In the rows, 128 means zero.
Known rows, with every way that one mark hangs from another
guvo{daziv tibid{kubim vogesem{rebun}}}: [152  63 160 179 129 158 122 139 131 163 209 103 111 168 122  71 126 163
 134  57 154 148 108  44 132 172]
tibid{vogesem{rapure}}: [140 154 162 204 155 138 146 123 136 152 152 108 151 160 131 127 121 141
 153 108 132 111  72  75 115 167]
rebun{kubim nafeg{tavul}}: [142 189 138 146 116 109 120 102 156 136 108 111 106 166 152 170 101 145
 120 120 118 127  97 102 135 117]
daziv{guvo}: [126 103 143 156 128 127 130 116 105 158 110 159 121 133 134 129 116  97
 155 165 162 137  61  85 136 161]
guvo{daziv}: [130 112 143 159  97 121 127 124 143 175  98 116 103 159 122 107 102 103
 146 125 118 118  81  59 138 145]
ropur{rebun}: [133 145 122 165 123 130  97 120 141 177 113 133 103 130 160 106 127 119
 147 150  98 145  53 114 124 142]
daziv{guvo{tibid}}: [138  92 158 158 136 114 115 143  69 158 122 136 125 122 142 114 117  77
 179 135 178 150  61  93 164 161]
vogesem{rebun{kubim nafeg{tavul}}}: [160 147 123 130  98 124 103 103 163 132 125  99  91 178 150 178 117 169
  99 121 112 133 116 108 110 136]
daziv{guvo{tibid{kubim vogesem{rapure}}}}: [117 102 183 207 195 155 159 152  86 158 207 147 167 130 120 114 130 124
 154  86 196 137  64  61 121 173]
nafeg{tavul{ropur{rebun{kubim}}}}: [153 180 125 166 117 148  79 112 150 131 121  99  90 155 147 118 113 151
 122 157  59 145 100 157 115 140]
rebun{nafeg}: [132 129 128 150 115 106 112 119 146 161 112 119 142 128 156 136 118 119
 138 135 129 112  87  82 135 135]
vogesem{rapure{ropur}}: [141 169 132 164 125 138 143 157  96 127 135 132 159 120 128 148 119 142
 158 145 124 105  64 108  96 150]
rapure{ropur{rebun{nafeg}} vogesem}: [139 196  70 119 132 136  98 146 133 116 130 117 130  79 156 108 146 171
 116 182 109  93  92 122 124 119]
ropur{rebun{kubim nafeg}}: [132 164 130 154 131 118  94 130 157 176 141  86 106 160 159 141 135 154
 100 130  98 123  64  95 110 127]
tavul{nafeg ropur{rebun}}: [144 162 134 166 121 156  55 114 158 189 113  89 132  93 119  66 111 124
 119 165  71 104 100 121 114 172]
rebun{kubim nafeg}: [132 150 147 160 126 102 110 128 134 156 136  96 125 168 151 151 119 147
 119 119 126 114  83  70 122 130]
rapure{vogesem}: [131 160 119 155 147 120 117 127 100 136 100 156 120 118 149 101 123 123
 156 159 130 119  91  87 164 138]
vogesem{rapure{ropur{rebun{kubim}}}}: [145 198 134 170 141 147 117 167 104 142 161 105 121 153 134 153 133 177
 123 143  95 117  39 127  62 143]
nafeg{tavul}: [144 172 126 155 108 121 130  94 134 135  75 152 103 139 151 135  93 113
 164 140 116 150  90 122 150 135]
vogesem{rapure{ropur{rebun}}}: [141 180 115 159 130 150 124 159 118 146 142 120 142 110 138 138 134 151
 138 155  95 115  45 136  75 144]
tavul{ropur}: [146 103 133 171 110 133  88 126 117 142 122 109 145 126 139  92 114 116
 156 152  98 123 109 115 134 163]
guvo{daziv tibid}: [144 109 160 161 108 112 116 149 111 174 111 101 108 145 131  94 106  79
 167  93 131 127  73  67 163 142]
rapure{vogesem{rebun{nafeg}}}: [145 114  94 124 123 124  94 126 140 136 129 123 124 119 149 128 147 152
 106 148 127 102 123  85 135 144]
rapure{ropur{rebun}}: [146 178 100 145 110 144 104 138 118 134 124 126 109 113 153 106 127 156
 154 169 102 136  58 134 108 142]

Rows
[145 200  81 134 134 149 102 146 102 112 121 139 115  90 152  89 139 162
 146 190 104 115  79 132 126 130] -> rapure{ropur{rebun} vogesem}
[171 105 166 194 144 144 118 151 116 151 184  80 145 158 136 126 143 140
 149  77 141 129  86  89 126 183] -> guvo{tibid{vogesem{rapure rebun}}}
[153 164 131 150 110 123  93 110 154 116 123  83 130 151 143 149 103 147
 109 134  90 109 133 123 128 132] -> rebun{kubim nafeg{tavul{ropur}}}
[149 141 136 178 129 142  64 138 129 159 153  89 109 156 146  96 128 146
 119 152  69 133  80 128 107 155] -> tavul{ropur{rebun{kubim}}}
[139 200 121 145 123 122 102 106 177 150 109 106  86 157 163 159 116 151
 103 132  85 135  79 125 117 114] -> ropur{rebun{kubim nafeg{tavul}}}
[119  92 162 174 135 126 128 154 105 181 157 138 120 141 125  81 106 104
 154  75 144 141  79  45 149 135] -> guvo{daziv tibid{kubim}}
[150 217 102 144 146 142  97 155  90 110 152 125  96 133 149 102 140 191
 126 176 104 116  68 123 114 129] -> rapure{ropur{rebun{kubim}} vogesem}
[151 165 103 158 107 151  82 104 162 138  97 119 108 112 154  99 109 119
 139 171  58 143 110 169 127 143] -> nafeg{tavul{ropur{rebun}}}
[153 150 132 149 116 128 127 124 166 141 135 100 117 176 134 213 124 165
  85 105 110 117 103 107  82 140] -> vogesem{rapure rebun{kubim nafeg{tavul}}}
[142 136 125 164 124 131  63 138 162 160 155  58 129 143 150 119 137 154
  90 149  72 108  99 117 101 143] -> tavul{ropur{rebun{kubim nafeg}}}
[163 123 121 150 105 152 124 156 107 127 154 120 141 133 125 161 136 169
 135 144 120 113  79 117  70 170] -> vogesem{rapure{ropur} rebun}
[148 214  82 117  95 140 107 114 166 113 109 121 116  97 160 145 115 163
 127 167  93 124  89 158 113 115] -> rapure{ropur{rebun{nafeg{tavul}}}}
[149 184 158 174 135 152  52 122 146 186 135  65 115 134 119  84 113 153
 101 153  75 111  90 111  99 166] -> tavul{nafeg ropur{rebun{kubim}}}
[135  97 152 200 157 169 145 130 141 160 208 136 151 163 124 130 138 189
 117  89 143 134  93  63  79 181] -> tibid{kubim vogesem{rapure rebun}}
[138 122 106 155 113 140  64 129 171 163 134  82 150 102 153 100 135 130
 108 157  74 107 105 130 116 148] -> tavul{ropur{rebun{nafeg}}}
[123  98 172 192 175 148 139 132  82 148 196 145 140 132 136  84 122 131
 170  99 201 159  76  60 153 170] -> daziv{guvo{tibid{kubim vogesem}}}
[143  92 139 184 137 163 123 110 138 149 197 139 125 161 143  93 132 192
 132  99 147 154 107  64 106 176] -> tibid{kubim vogesem{rebun}}
[168 136 138 156 118 148 120 165  90 121 178 101 125 171 121 177 135 193
 116 127 124 115  70 105  56 167] -> vogesem{rapure{ropur} rebun{kubim}}
[142  91 129 150 112 126 119 138 160 169 144 100 151 140 137 181 142 139
 101 116 119 100  91  85  83 156] -> vogesem{rapure rebun{nafeg}}
[133 184  98 137 106 127 105  96 192 159  86 124 102 115 167 143 116 127
 119 147  90 135  92 138 132 118] -> ropur{rebun{nafeg{tavul}}}
[182  98 174 179 115 137 103 145 127 150 187  45  81 212 118  94 125 164
 127  65 139 134  96  53 141 173] -> guvo{daziv tibid{vogesem{rebun{kubim}}}}
[173 160 105 130 123 142 102 153  74  90 163 126  98 152 137 125 139 207
 121 163 128 118 103 105 104 153] -> rapure{ropur vogesem{rebun{kubim}}}
[111  79 167 172 161 130 132 150  64 165 167 173 137 112 141 103 120  98
 169 115 188 161  64  76 142 154] -> daziv{guvo{tibid{kubim}}}
[177 103 150 179 122 137  95 126 111 140 172  77 117 155 150  93 129 148
 164  86 146 154  93  91 154 180] -> guvo{tibid{vogesem{rebun}}}
[159 136 126 139 115 138 117 163 121 122 186  76 145 160 125 200 145 199
  91 121 123  93  91  93  50 154] -> vogesem{rapure{ropur} rebun{kubim nafeg}}
[149 200 125 183 144 167 131 146 138 130 169  97 144 126 136 116 139 180
 139 141 110 111  56 122  78 159] -> tibid{vogesem{rapure{ropur{rebun}}}}
[160 121 159 181 143 142 123 133 164 152 199  53 138 197 127 173 144 202
  81  88 132  99  98  64  78 168] -> tibid{vogesem{rapure rebun{kubim nafeg}}}
[138 197 126 152 139 137 114 170 138 141 168  81 142 137 139 176 142 181
  92 139  97  89  56 113  57 129] -> vogesem{rapure{ropur{rebun{kubim nafeg}}}}
[155 105 133 143 109 118  88 126 144 152 158  85 108 180 150 161 134 170
  97 114 128 123  98  78  99 150] -> vogesem{rebun{kubim nafeg}}
[167  87 171 188 123 147 127 155 142 168 171  60 123 172 108 115 132 134
 131  62 134 112  92  58 122 181] -> guvo{daziv tibid{vogesem{rapure rebun}}}
[158 124 102 125  80 126 109  93 176 134 105 122 106 136 152 165 115 145
 114 135 115 133 120 120 126 140] -> vogesem{rebun{nafeg{tavul}}}
[143 216  91 122 142 135  92 156 120 108 153  98 112 120 153 122 147 198
  99 170 104  95  85 114 106 115] -> rapure{ropur{rebun{kubim nafeg}} vogesem}
